Known rows, with every step that occurs:
nokuf tave: [  9.9   8.0  12.8 -26.0   1.9 -14.6   4.4   2.3   5.3 -10.4  11.2   7.2
  10.9 -17.1   0.9   9.1 -12.4   2.1 -11.1 -10.6   1.1  11.3 -11.2   3.2
  11.5  -4.4  -9.9]
suri gure: [  1.2  -4.3  -5.3 -22.3  -5.0 -32.3  -9.2   3.8  11.8   6.7  11.8 -29.7
   5.2 -19.4   2.1   1.8  -8.0  -5.6   9.5   0.4  13.0  14.7 -15.8   8.4
  17.4   1.5 -16.5]
tedel danim gure dute: [  7.5 -12.1  15.6 -18.1 -17.4 -20.5   6.5   9.4   4.8   9.3  16.0   5.5
 -12.3 -22.8 -11.7  -4.0 -18.0   2.5  -6.7 -24.1  35.8  14.0   3.9   6.9
  14.9 -13.2 -27.4]
tave nokuf faved gure: [  3.4  43.1  17.5 -29.8 -26.1 -35.8  -7.2   3.5  -6.9  -1.6  22.4  -1.7
  10.8 -16.5  -7.9  10.5  -7.8  -3.0 -19.6 -15.1  12.8  15.2   1.2   6.3
  12.4   4.1 -19.3]
tave nokuf tedel danim gure: [  2.2  -3.2   7.4 -11.1  -7.9 -34.2  15.1   4.5   3.3  -5.3  10.8 -30.3
  -3.0  -2.7 -16.0  -4.3  -3.5  -3.9  -5.8 -21.8  -8.6  16.7  -3.7   5.2
  -0.5   5.3 -21.7]
suri gure danim faved nokuf tedel: [ 48.7   0.5  60.4 -28.5 -43.0 -26.9  -8.3   9.9  18.9  -1.1   0.8 -51.8
 -10.3 -22.5  -3.7  -0.3 -12.6  -9.1  15.2   4.2  25.1  19.1  -7.7   7.1
  19.0   3.7 -29.6]
danim faved nokuf tedel: [ 44.4  16.0  38.7 -30.7 -26.9 -18.4  -1.7   1.3  10.8  -8.8   2.3 -44.1
 -11.2 -13.0  -1.9  14.2  -3.4  -4.8   1.7 -18.2  20.0  13.1  -8.0   5.1
  16.2  -0.3 -19.9]
fetu faved nokuf tedel: [ 36.7  17.2   2.3 -31.3 -36.2 -24.1  -0.3   0.1  10.1  -5.8  15.3 -38.5
  -7.0  -5.3  -1.7  15.0  -0.7  -2.3  -0.5 -18.3  19.5  13.2 -11.5   3.1
  15.4   4.4  -8.7]
fetu faved tave: [ 11.7  15.9 -25.7 -36.9 -24.4 -28.7  -4.6   3.3   7.5  -0.2  26.2 -21.9
   2.8   7.5   6.4   9.0  -3.7   4.5   2.7 -23.2  21.5   8.6 -13.1   3.3
  18.9  -4.5  -1.4]
faved tave nokuf tedel danim gure: [ -1.0   2.5   5.9 -14.6 -17.3 -45.7   8.9  -0.3  -1.1  -7.4  17.3 -53.1
   5.2   3.8  -4.1  -5.1  -0.3   4.2  -4.3 -22.6  -4.9  14.7  -3.5  -1.0
   1.4   8.8 -17.4]
nokuf tave faved gure dute: [ 20.4  27.2  36.0 -30.6 -26.5 -13.8  -6.2  11.7  -8.3  -9.7  30.7  -3.3
   8.6 -37.3  -3.6  -0.6 -19.2   3.9 -16.8 -21.0  38.2   9.6  -3.2  14.4
  14.9  -4.2 -13.6]
kaze suri gure dute: [ -0.8 -17.8  52.4 -21.9 -13.2 -32.8 -14.3   3.4   6.7   8.5   8.4  -3.3
  10.2 -36.9  -4.8  -6.1 -17.7   0.8  -7.4   7.6  43.0   9.9   1.9  13.4
  11.7 -11.1 -16.8]
suri gure danim faved nokuf tave: [ 42.1   2.3  61.9 -32.2 -37.6 -27.7  -5.3  13.0  16.4  -5.3   8.0 -11.1
  -1.3 -24.1   3.6   3.6 -17.3  -5.4   6.4   1.2  24.8  18.0 -13.9   7.1
  21.9  -5.7 -24.1]
tave nokuf tedel danim faved: [  0.9   3.0  22.9 -20.5  -8.7 -19.7   5.5  12.3   0.3 -11.4   7.0   0.5
   1.3  -0.3 -14.2  -0.2  -0.3 -11.3  -1.6 -27.6  -8.2  18.8  -9.1   7.9
  -3.8   7.2 -21.3]
tedel nokuf tave faved gure: [ 19.9  27.2  -9.4 -27.4  -1.1 -31.9   5.4  12.4  -9.3 -11.6  20.0 -43.6
  -0.7  -9.6 -15.6   4.6  -8.6  -2.8  -3.0 -25.5   4.3  11.4  -8.3   4.9
  21.4  -0.5 -11.4]
tedel nokuf: [  0.3   1.8 -31.1 -26.3  14.9 -27.9   2.4   6.0   2.7   4.5   6.0 -21.6
  -6.1   3.2 -13.9  10.3  -6.3  -4.2   5.4 -15.3   1.4  13.7  -5.3  -2.0
  19.3  -3.1 -17.4]
faved gure danim tedel: [ 28.3  32.4  -9.6 -26.6 -21.7 -15.2  -8.9   5.8  10.3   4.0  21.1 -41.6
   3.1 -19.1 -16.1 -10.8 -21.3   9.5  -2.0  -7.5  26.6  12.6  -3.9  13.8
  21.8  -3.0 -28.4]
tedel danim faved gure: [ 26.8  16.2   3.3 -27.5 -24.1 -15.2  -2.5  16.7  -0.6   1.9  14.5 -12.1
 -15.5 -20.3 -11.4   8.0  -6.4  -5.2   6.0 -34.0  23.4  13.4 -11.0  11.9
  20.9 -10.1 -23.2]
tave faved nokuf: [ 13.1  33.3 -12.7 -33.2 -20.1 -30.4  -9.7  -0.1  -0.1  -5.8  30.1 -45.3
   1.4 -17.6   1.3   9.5   0.8  -3.2  -3.1 -21.1  31.0  11.1 -14.0   7.1
  23.7   3.9 -14.7]
kaze suri gure danim: [  5.8 -11.1  32.0 -22.2 -13.6 -35.0  -9.1   5.3  14.1   5.2   5.5 -15.2
   5.7 -25.5 -11.0  -8.4 -17.2  -1.1   3.8  17.5  26.1  10.8  -2.4  10.4
  16.4 -10.0 -20.8]
tave nokuf: [-12.6  16.1  -9.3 -27.7   2.3 -25.7  -5.8   1.8   2.3  -1.8  22.5   7.7
  10.4  -2.1  -1.6   4.5  -2.6  -3.0 -10.7 -15.9   2.2  12.9 -10.9   5.6
   5.3   3.1 -15.4]
suri gure danim tedel nokuf: [  1.0  -6.2 -19.6 -21.4   4.2 -38.0  -4.2  10.8  14.7  10.0   6.1 -49.7
   6.0  -2.1 -22.1 -19.4 -21.3  -3.2  16.1   6.0   2.7  20.2  -7.6   6.9
  21.3   4.3 -29.8]
suri gure danim tedel: [  5.7   2.0  -0.9 -20.6 -10.8 -28.8  -9.2   5.9  19.3   6.1  14.5 -40.4
  13.7 -17.2 -11.0 -20.5 -21.5   1.4   8.8   8.7  15.3  17.2 -11.5  14.4
  18.5   2.9 -27.9]
fetu faved tave nokuf tedel danim gure: [  7.4   1.5  -8.0 -21.8 -29.9 -46.4  15.2   6.9   3.0  -7.0  23.0 -39.4
  -2.0  16.3  -7.3  -4.6   1.2   1.1  -1.4 -33.3  -0.7  14.3  -6.7   3.2
   2.7   4.6  -7.9]
fetu faved: [ 10.4  10.1 -26.6 -33.4 -15.9 -18.7   0.5   7.5  12.0   2.9  18.2   2.9
  -4.4   2.0  -4.6   9.3  -6.2  -3.2   2.4 -22.9  17.7  10.3 -12.9   8.5
  16.7  -8.4  -6.1]
gure danim: [ 10.9   9.7  -4.1 -28.7  -9.3 -11.9  -5.2   6.6  12.2   2.4  13.7   5.7
  -1.7 -12.4  -8.3  -0.4 -16.2  -0.2   1.9  -0.6  18.7  13.1  -3.7   3.8
  17.4  -6.3 -23.7]
faved tave: [  2.7  16.5 -11.0 -30.2  -9.7 -27.3  -9.3  -2.7   2.6  -1.2  22.7 -30.5
   9.6  -6.1   8.9   7.3  -5.4   7.0  -1.8 -11.9  19.3   9.6  -9.6  -0.9
  18.6  -0.5 -10.9]
faved tave nokuf tedel: [ -3.0  18.4  13.0 -25.6  -8.2 -34.2  -4.7  -4.6  -1.2 -11.2  22.2 -38.0
  19.7   4.5   5.5   1.6   0.0   3.0  -8.3  -9.8  -5.7  13.4  -7.0  -0.3
  -0.6  15.7 -11.0]

Rows:
[ 30.7  24.4 -42.0 -33.3 -21.7 -27.4  -0.3  17.1   9.9   8.5  16.5 -42.7
 -12.2  10.6 -29.5  -9.8 -19.5   3.0   8.0 -23.4  17.8  14.2  -2.9  10.4
  26.6  -7.6 -20.9] => fetu faved gure danim tedel nokuf
[ 25.1   7.2  35.2 -18.0 -39.3 -30.5   6.1   6.5  -2.1  -5.4  21.5 -51.6
 -11.5 -28.7 -12.9  -3.5  -8.5  -0.8  -6.7 -26.2  42.2  15.5   2.8   7.8
  14.2   3.1 -26.8] => tave faved nokuf tedel danim gure dute
[ 42.7  19.9  28.2 -38.3 -32.7 -14.9 -10.0   9.4  14.2  -0.2  12.4  -5.2
 -15.2 -13.1  -3.2   7.9 -11.8  -3.6   4.9 -13.4  36.3  14.0  -6.2   4.4
  25.4 -10.5 -28.5] => gure danim faved nokuf
[ -5.6  18.7  -1.2 -30.8  -6.1 -46.9  -0.2   1.5  -5.7  -2.6   8.6 -26.6
   9.5   4.5  -8.1  12.7  -9.9  -0.2  -2.5  -8.7   6.9  15.5   3.7  -9.5
  22.4   2.1 -16.6] => tedel nokuf faved tave
[  6.0  48.4  20.4 -28.7 -29.8 -31.1  -8.5   5.7   1.1  -1.6  24.3 -10.1
  19.4 -13.3 -20.7 -13.2 -21.8   3.9 -19.2  -6.0  16.6  18.2   4.8  13.1
  12.9   5.8 -29.6] => tave nokuf faved gure danim tedel
[  9.2  20.4  29.2 -39.0 -21.8 -26.9 -10.5  10.1   7.2  -4.4  22.2   5.3
   6.1   9.0   1.8  -5.6 -10.9   0.3   1.2 -16.4  14.5  12.7  -4.6   4.0
  10.6  -4.2 -20.8] => gure danim faved tave nokuf
[ -8.9   8.8 -13.1 -26.9 -26.2 -34.1   2.6   7.6  -5.0 -10.0  25.6 -21.4
  14.9  11.9  -2.3   1.3   5.2  -2.1  -3.3 -26.6  -7.0  17.3 -12.6   1.3
  -1.1  15.3  -4.9] => fetu faved tave nokuf tedel danim
[ -7.4  24.1 -10.5 -28.6  -1.7 -46.9  -1.0  -2.2  -2.0  -3.4  10.2 -48.5
  19.1   7.5 -14.2  -2.1 -14.3   6.2  -5.8 -12.1   5.7  16.3   1.4  -2.2
  21.9   6.7 -18.5] => danim tedel nokuf faved tave
[ 39.4  25.7  14.0 -32.5 -22.5 -15.1  -5.9  10.3   7.4   1.6  11.6 -19.5
 -17.0 -17.3  -4.9   9.3  -9.8  -2.0   4.1 -28.8  29.4   8.7  -7.7  13.1
  23.3 -13.5 -19.5] => danim faved gure
[-18.1  26.9  16.6 -28.6 -10.2 -32.9  -2.6   1.6  -0.9  -5.0  16.9  22.9
  17.8  -6.6  -7.7   7.5  -7.9  -6.1 -17.4 -10.5   3.4  16.7  -1.0   3.7
   6.6   5.0 -17.6] => tave nokuf faved
[ 12.0  16.0  36.2 -30.2 -16.7 -29.6  -3.3   2.2   2.5 -13.1  12.4 -26.0
   7.9   8.8   2.6   0.1  -1.0  -1.1  -1.9 -21.8  -0.2  12.2  -6.9   4.5
   0.8   7.6 -12.8] => danim faved tave nokuf tedel
[ 30.8  25.2 -26.2 -34.0 -30.3 -21.1  -4.1   9.7   7.6   5.3  23.3 -19.4
 -11.9 -10.2  -5.5  11.2  -6.9   1.0   0.9 -28.9  28.3   9.0 -11.7  11.4
  22.5 -10.4  -7.6] => fetu faved gure
[ 25.8  21.6 -18.9 -37.9 -33.1 -25.8  -5.5   2.6   9.3   2.4  23.8 -19.0
  -7.2  -4.1   3.2  18.7  -0.1  -1.8  -1.6 -25.4  31.0  11.2 -14.6   3.7
  23.5  -4.5  -8.3] => fetu faved nokuf
[ 20.4 -12.9  60.4 -26.9 -18.6 -31.8  -7.3  12.0  18.6   3.4  -2.7  -7.6
  -4.1 -22.3 -12.6 -10.6 -18.3  -5.7   9.5   5.7  31.1  10.3  -2.1  15.8
  18.4 -18.8 -22.5] => kaze suri gure danim faved
[ 18.9  15.4  50.0 -31.6 -24.9 -22.9  -5.2   7.6   8.3 -11.1  12.6 -16.6
   5.7   8.6  -2.5  -7.0 -10.1  -0.4   2.3 -10.3   3.6  14.8  -0.5   3.5
   2.4   4.2 -21.4] => gure danim faved tave nokuf tedel
[-13.0  23.1  -9.3 -32.1  -6.2 -35.3 -11.0  -1.8  -2.3  -3.3  30.5 -15.7
  18.8   6.2  10.0   3.8  -0.2   3.8  -9.2 -15.8   6.4  11.1 -10.6   0.1
   8.2   6.9 -11.1] => faved tave nokuf
[ 29.2  19.5   4.8 -35.7 -41.3 -11.8  -8.7  13.9   5.1   9.8  27.1   9.4
 -10.8 -19.8  -4.5   5.5 -16.0   3.3  -6.3 -27.4  46.7  10.0  -1.3  13.5
  19.2 -12.5 -12.0] => fetu faved gure dute
[ 44.5  16.3  56.0 -37.2 -30.4 -13.1  -0.5  10.5  12.5 -11.1   9.5   6.7
  -5.6 -17.8  -0.3   9.5 -16.8   0.2  -2.9 -11.8  26.4  14.3  -8.5   1.9
  20.2 -10.8 -23.0] => gure danim faved nokuf tave
[ 23.9  11.7   6.3 -30.7 -24.8 -21.8  -3.8   9.3   1.9  -2.1  14.2 -11.4
 -11.4 -16.3  -2.8  14.5  -0.7  -6.8   4.1 -30.6  27.6  16.7 -14.1   3.8
  21.8  -5.1 -23.8] => tedel danim faved nokuf
[ -5.0  11.1  -4.0 -27.5   3.0 -36.1   4.8   5.1  -0.7   0.0   0.8  -3.3
   1.2  -1.4 -20.0  12.9 -12.1  -7.2  -4.0  -9.8   3.2  16.9   4.4  -5.0
  20.7  -1.2 -19.7] => tedel nokuf faved
[ -3.6  15.2 -17.9 -23.7  19.3 -33.2   9.2   7.1  -1.1 -16.5  16.4 -41.6
  17.5   3.6 -20.7 -11.3 -13.4   1.0  -5.1 -24.1  -7.6  13.3 -12.7   9.1
  14.3   4.9 -11.5] => danim tedel nokuf tave faved
[ 40.0   3.3  -3.5 -20.8 -42.9 -35.2  17.1   5.5  10.5  -2.0  13.4 -50.7
 -22.4  -5.6 -11.5   9.8  -1.3  -2.9   1.6 -30.5  20.9  15.1  -8.1   3.3
  17.2  -1.8 -15.4] => fetu faved nokuf tedel danim gure
[ 23.1  42.3  19.7 -27.0 -33.2 -22.5  -6.7   4.6   7.2   0.8  15.9 -23.3
   9.7 -26.0 -21.4  -9.3 -26.6   6.3  -9.8  -2.6  27.6  16.2   5.3  11.6
  23.4  -1.3 -30.5] => nokuf faved gure danim tedel
[ 16.7  10.9   3.3 -18.8 -23.8 -21.7   0.1  -0.3  -2.1  -7.1  12.8 -42.3
   0.2 -21.2  -5.0  13.4   1.2  -3.6  -2.2 -13.1  11.6  18.8  -9.8  -2.4
  12.2  12.4 -22.2] => faved nokuf tedel danim
[  4.5  -1.0  60.3 -32.4 -23.5 -50.4 -15.0   9.1   9.6  -0.6  12.8 -13.7
  12.4  -5.0  -0.8 -14.2 -10.5  -1.2   1.3   1.5  23.0  10.2  -3.5  11.3
  10.0  -7.5 -17.7] => kaze suri gure danim faved tave nokuf
[  5.3 -15.6  33.6 -17.2   7.6 -44.8   4.2   7.9  10.3  -5.0  -2.9 -35.0
  18.9 -12.2 -25.5 -20.8 -25.4   4.1  -2.2  13.2   1.9  15.3  -1.9   8.7
  13.4  -5.8 -19.7] => kaze suri gure danim tedel nokuf tave
[ 16.3   2.1  55.8 -27.9 -29.5 -38.5  -9.8  10.7  12.1  -5.8  12.1 -35.3
   9.9  -1.2   1.0 -14.1 -10.2  -5.3  12.3   2.3   3.4  17.5  -7.0   7.3
   4.5  10.1 -22.2] => suri gure danim faved tave nokuf tedel
[  9.6  21.0  -3.8 -20.8 -26.0 -28.0  -0.4   3.1  -6.4 -14.2  24.1 -60.2
   3.0 -21.9  -9.1   6.3   5.3  -7.1  -1.3 -19.5  13.3  17.4 -13.6   4.6
  13.8  16.8 -19.3] => tave faved nokuf tedel danim
[ 15.9  27.2  11.4 -26.5  -5.0 -26.6   0.1  13.8  -8.6  -9.6  25.4 -37.6
  11.1 -17.2 -20.9 -14.4 -23.1   5.8 -12.7 -28.0  25.9  13.6  -0.6  14.7
  17.1   0.2 -18.1] => danim tedel nokuf tave faved gure dute
[ 34.6   6.6  51.8 -21.7 -37.6  -4.9  -2.4  18.3  -1.4  -1.9   7.2  -7.8
 -13.5 -32.9 -15.8   0.3 -15.5  -3.4  -1.1 -27.1  33.3  16.8   3.3  12.2
   8.9  -3.9 -28.0] => nokuf tedel danim faved gure dute
[ 26.6   9.8  32.0 -28.2 -34.1  -7.7  -8.6  20.7  -2.9   6.0  16.8  13.3
 -13.3 -31.4 -11.1   3.3 -15.7  -2.2  -1.9 -33.1  45.0  14.7  -0.9  12.4
  17.5 -12.9 -27.4] => tedel danim faved gure dute
[ 25.6  27.5  -0.8 -30.5 -11.2 -26.4   4.8  18.2  -5.4 -10.5  19.5 -27.7
  -4.5 -10.5 -21.3  -1.6 -17.3  -2.4  -0.1 -12.7   8.5  13.6  -2.3   4.0
  22.9  -3.1 -19.5] => tedel nokuf tave faved gure danim
[ 21.5  -1.3  33.6 -33.2 -30.1 -34.1 -13.3  12.9  15.9   3.4  13.4 -30.0
   0.8  -9.9   5.2  -7.0 -15.7  -2.3  18.9  -0.5  25.9  14.1 -10.1   7.2
  22.1  -5.7 -22.7] => suri gure danim faved tave
[-16.0   9.8  -1.0 -20.0 -12.6 -32.7  -1.4   1.6  -8.4 -12.0  23.5 -32.3
  19.7  -0.2  -0.2   0.1   3.6  -0.2  -6.5 -14.7  -9.0  17.6  -9.3  -1.9
  -3.2  19.5 -15.0] => faved tave nokuf tedel danim
[ 20.7  12.7  56.0 -22.8 -33.4 -12.3  -4.5  18.3  -6.3  -3.1  16.0   9.8
  -2.9 -21.3 -14.4  -3.7 -11.3  -5.3  -9.5 -31.6  22.2  18.7   2.2  12.8
  -1.1   3.0 -27.6] => tave nokuf tedel danim faved gure dute
[ 27.1   9.4  31.4 -29.5 -22.5 -19.0   3.2  10.4  -0.4 -13.8  10.7   1.9
  -2.7 -21.0   0.7  16.3  -5.7  -3.7  -5.8 -28.9  17.1  16.9 -16.3   1.2
  16.7  -4.8 -18.2] => tedel danim faved nokuf tave
[  3.4  -6.2  25.7 -18.5  -8.6 -38.0 -10.1   1.3  17.9   4.3   7.7 -39.9
  16.5 -23.1 -17.5 -23.1 -21.6   4.8  -0.1  14.1  26.1  11.7  -4.5  17.8
  15.2  -6.5 -23.4] => kaze suri gure danim tedel
[ 35.2  20.9 -13.3 -31.7 -18.2 -25.4   8.6  18.3   7.7  -3.2  15.0 -24.2
  -1.3   3.7 -25.6  -9.2 -24.5   5.6  -0.5 -20.7   6.0  15.4  -5.5   7.8
  21.8  -8.2 -14.6] => fetu faved gure danim tedel nokuf tave
[ 22.7  38.4  -8.0 -31.3 -27.3 -18.6  -9.1  12.9   1.4  -1.4  30.1 -32.0
  -5.5 -22.8 -13.3  -5.7 -13.3  -0.9   2.4 -11.4  31.6  10.0  -5.5  12.5
  24.3  -2.9 -22.8] => tave faved gure danim
[  4.7   8.3 -26.9 -25.5  10.1 -23.6   0.2   8.6  11.0   4.6   8.1 -31.3
   1.2   6.1 -26.2 -13.7 -19.6   1.8   4.9  -5.8   5.6  16.9  -1.5   4.7
  19.7  -1.6 -28.5] => gure danim tedel nokuf
[ -2.3 -10.7  24.4 -24.6 -14.4 -24.0 -14.6   7.4   8.4  11.5  15.5  -4.0
   7.1 -31.5   2.1  -3.3 -17.0  -3.0   1.0   1.0  35.7  15.5  -5.0  10.2
  14.5  -1.6 -21.1] => suri gure dute
[ 29.4  20.6   0.4 -25.1  -3.8 -23.7   5.5  11.0   4.3  -4.8  10.5 -37.7
   4.1  -8.3 -23.7  -9.7 -25.2   7.7  -3.7  -9.0   4.0  16.3  -2.0   5.0
  19.9  -2.7 -24.6] => faved gure danim tedel nokuf tave
[ 31.0  18.8   6.5 -35.9 -30.3 -26.2   2.6   3.5   7.0  -9.5  21.6  -2.0
   2.3  -8.4   5.8  19.4  -5.4   1.2 -10.5 -22.3  21.1  12.5 -16.6   1.7
  18.5  -5.0  -2.8] => fetu faved nokuf tave
[  7.9  -0.8   1.3 -25.6  -8.1 -12.8   2.3  14.8   4.6  -1.5   7.6   4.4
  -8.1 -10.6 -10.0   4.9  -6.6  -7.9   6.6 -30.1  14.0  15.0 -12.2   8.1
  15.0  -8.5 -21.4] => tedel danim faved
[ -2.0  10.7 -14.3 -27.1  14.4 -31.2   9.8  10.6  -4.4 -15.4  14.3 -20.6
   7.0   0.3 -14.4   2.3  -8.7  -5.3  -3.2 -20.0  -6.2  12.8 -10.1   2.5
  15.7   0.3  -8.6] => tedel nokuf tave faved
[ 21.5  18.8  22.9 -20.3 -23.9 -19.6   0.4  15.0  -3.6  -7.9  13.1 -21.8
  -4.8 -12.2 -14.7   1.9  -1.0  -8.2  -2.0 -32.4   0.8  17.5  -8.0  10.8
   2.9   6.7 -23.1] => tave nokuf tedel danim faved gure
[  1.8  -4.3  -4.8 -14.6  -6.9 -14.5   6.6   5.0   1.5  -7.0   7.2 -23.9
   2.2 -17.4 -12.7   5.1  -4.3  -4.5   1.8 -10.9  -3.3  17.6  -7.7   2.1
   5.1   8.7 -19.1] => nokuf tedel danim
[ -1.0  10.1 -37.5 -23.3  20.6 -30.0   1.6   2.5   5.1   2.7   8.2 -45.3
   4.1   7.4 -20.2  -5.5 -11.0   1.5   3.1 -18.8   0.7  14.5  -7.1   4.7
  18.3   0.5 -20.1] => danim tedel nokuf
